Each row was made from one walk, in order. Every step used is in the known rows, and no mark comes twice. Write each row's walk.
Known rows:
U > F > X > B: -0.183 0.502 -3.499 -3.255 -2.326 1.279 0.100 1.702 -1.252 -6.155 2.349 -1.970 1.962 2.182 -1.714 -1.126 0.165 1.883
U > B > R: 0.240 -1.632 1.748 -1.153 0.828 -1.940 0.139 -2.299 -0.892 -1.754 1.465 0.448 -1.478 -1.217 1.018 -1.494 -0.192 -1.516
X > F > R: -0.963 1.088 0.546 2.798 -0.761 -1.571 -0.055 -5.242 4.861 5.131 -1.429 -2.424 -5.985 -3.353 -0.787 3.113 -0.769 -2.348
R > U: 0.089 1.225 1.186 2.462 -0.603 1.643 0.974 1.886 0.509 2.721 -3.077 -0.101 3.452 -1.496 0.708 2.842 0.558 1.177
U > F: -1.142 2.511 -1.906 1.184 -1.772 0.544 -1.196 -1.473 1.409 -1.438 -1.157 -1.604 -1.194 2.296 -0.505 -2.083 -0.203 -0.056
B > R > U > F: -0.226 2.505 -1.293 3.022 0.552 0.063 -0.289 -0.027 1.773 0.052 -1.057 0.282 -1.083 1.458 -0.594 -0.652 0.448 2.760
F > U > B > R: 1.077 -0.845 2.126 0.079 2.141 -0.845 0.514 -1.854 0.371 -1.704 1.910 0.091 -0.842 -0.935 1.681 -0.673 -0.286 -0.661
F > U > X: 1.153 -0.033 1.908 1.397 0.888 1.880 -0.905 -0.294 -1.920 4.990 -3.570 -1.065 2.298 0.896 1.859 0.702 0.060 -2.018
F > B > R: 0.689 -0.201 1.536 -3.037 0.284 0.390 0.363 0.510 -1.022 -4.708 1.327 3.199 -1.785 0.555 -0.307 -1.627 -0.462 1.823
S > U: -1.441 -0.409 -3.109 -1.392 -3.117 1.833 -0.744 1.558 0.849 6.253 2.870 0.597 5.598 -1.331 1.093 0.675 -0.877 -3.710
X > B > R: -0.489 -0.849 -2.028 -1.878 0.183 -1.226 -0.186 0.731 -4.106 -3.907 3.767 0.866 -2.500 0.192 -1.346 -2.442 -0.530 0.107
U > X > B: -0.815 -1.666 -2.291 -1.404 -1.114 0.630 -1.023 1.741 -4.837 -2.707 1.102 -1.869 2.151 0.432 -0.323 -2.080 0.190 -1.902
F > U: 0.891 2.277 1.034 2.026 0.427 2.993 0.450 0.519 1.486 0.755 -0.713 -1.878 2.056 0.329 1.607 1.599 -0.683 -0.143
X > F: -0.835 0.074 0.379 0.206 -1.885 -2.397 0.302 -3.297 2.233 4.554 -2.386 -0.954 -2.238 -0.641 -1.555 1.937 -0.269 -2.042
S > B: -1.533 -0.658 2.209 -2.375 -1.929 0.268 -0.253 0.643 3.260 -1.403 -0.851 -3.330 0.833 0.451 1.847 1.523 -0.457 -4.388
X > B: -1.367 -0.365 -3.042 -1.539 -2.102 0.947 -0.198 2.139 -3.025 -5.754 2.933 -2.272 1.646 -0.083 -0.782 -1.814 -0.291 -0.926
S > B > R: -0.607 -1.061 1.667 -2.412 0.297 -1.711 -0.242 -0.296 0.331 -0.857 1.219 0.115 -3.117 0.543 0.500 -0.051 -0.647 -2.340
B > R > U: 0.561 0.660 1.214 2.019 1.077 0.105 0.995 1.500 -0.606 2.764 -1.497 1.817 0.723 -1.267 0.128 2.030 0.429 2.141

Which walk is each row?
0.378 -1.220 1.520 1.682 0.735 -3.111 0.155 -2.644 0.639 8.626 -4.290 0.759 -1.748 -0.650 -1.178 2.551 0.657 -0.972
B > R > U > X > F
0.678 -0.489 1.526 -2.560 0.467 -1.170 0.648 -0.803 0.649 -2.741 0.854 3.214 -3.254 0.336 -1.226 -0.756 -0.344 1.784
X > F > B > R
0.285 0.357 -0.789 -2.423 0.229 0.628 -0.259 0.754 0.956 -3.715 3.051 3.406 -1.030 1.380 -0.392 -2.449 -0.456 2.170
S > U > F > B > R
1.067 -1.072 2.144 0.450 2.342 -1.986 0.739 -2.758 1.563 -0.239 1.604 -0.006 -1.823 -1.134 1.071 -0.063 -0.205 -0.652
X > F > U > B > R
0.211 -0.740 3.060 3.001 0.676 0.527 1.089 -1.967 4.530 -0.386 -1.106 -2.907 2.755 -4.383 3.021 2.417 0.711 -1.210
F > R > U > B
-0.333 -2.117 -2.685 -2.092 0.593 -1.118 -0.918 1.192 -4.724 0.142 4.050 1.657 -0.485 0.144 -0.702 -2.349 -0.332 -1.179
S > U > X > B > R
0.920 -1.177 2.022 1.361 1.415 -0.104 -0.553 0.408 -3.460 6.344 -4.200 1.544 1.416 -0.232 0.793 1.073 0.826 -0.461
B > R > U > X
-0.410 0.129 -4.670 -3.491 -2.588 1.590 -0.071 2.389 -0.565 -4.237 3.875 -1.449 3.712 1.799 -1.425 -0.934 0.035 1.288
S > U > F > X > B
0.867 1.887 1.018 2.589 0.776 0.714 0.893 -1.406 3.880 3.737 -1.334 -1.870 0.010 0.014 0.337 2.883 -0.531 -0.257
X > F > U
1.319 -1.223 2.591 0.485 1.411 0.743 -0.243 1.154 -2.527 3.783 -3.911 2.205 2.041 0.002 0.962 0.806 0.927 0.742
F > B > R > U > X
0.668 -0.757 2.517 -2.500 -1.065 0.853 0.456 -0.372 2.429 -1.984 -2.680 1.370 0.882 0.438 -0.258 0.398 0.293 0.807
U > X > F > B
-0.113 -1.757 -1.512 -1.784 0.856 -1.439 -0.766 0.439 -5.359 -1.780 2.511 1.126 -2.140 0.541 -1.015 -2.600 -0.207 -0.560
U > X > B > R
-0.530 2.922 -1.315 3.348 -0.597 1.136 -0.300 0.241 2.596 0.100 -2.224 -1.035 0.799 1.371 -0.189 -0.056 0.531 2.109
R > U > F
-0.462 2.059 -0.695 2.437 0.618 -0.170 -0.264 0.377 3.373 -0.426 -0.869 -0.528 -1.053 1.718 -0.050 -0.140 0.454 1.921
S > B > R > U > F
0.278 0.165 -0.476 1.560 1.193 0.177 1.053 2.803 -1.481 -0.354 0.654 1.132 1.200 -1.222 -0.403 1.117 0.532 2.589
X > B > R > U
-0.391 2.160 -2.489 2.742 0.628 0.064 -0.236 0.887 1.120 -2.002 0.377 -0.158 -0.805 1.506 -0.938 -1.286 0.515 3.170
X > B > R > U > F
-0.450 -1.117 -1.837 1.042 0.134 1.013 -0.455 2.025 -2.771 -1.051 0.566 -1.966 1.915 -1.195 -0.033 -0.101 0.542 -0.502
F > R > U > X > B
0.935 -1.106 1.866 -2.549 0.910 -1.336 0.261 -1.029 -0.309 -1.147 -0.052 3.374 -3.023 0.576 -0.963 -0.872 -0.122 1.298
U > X > F > B > R
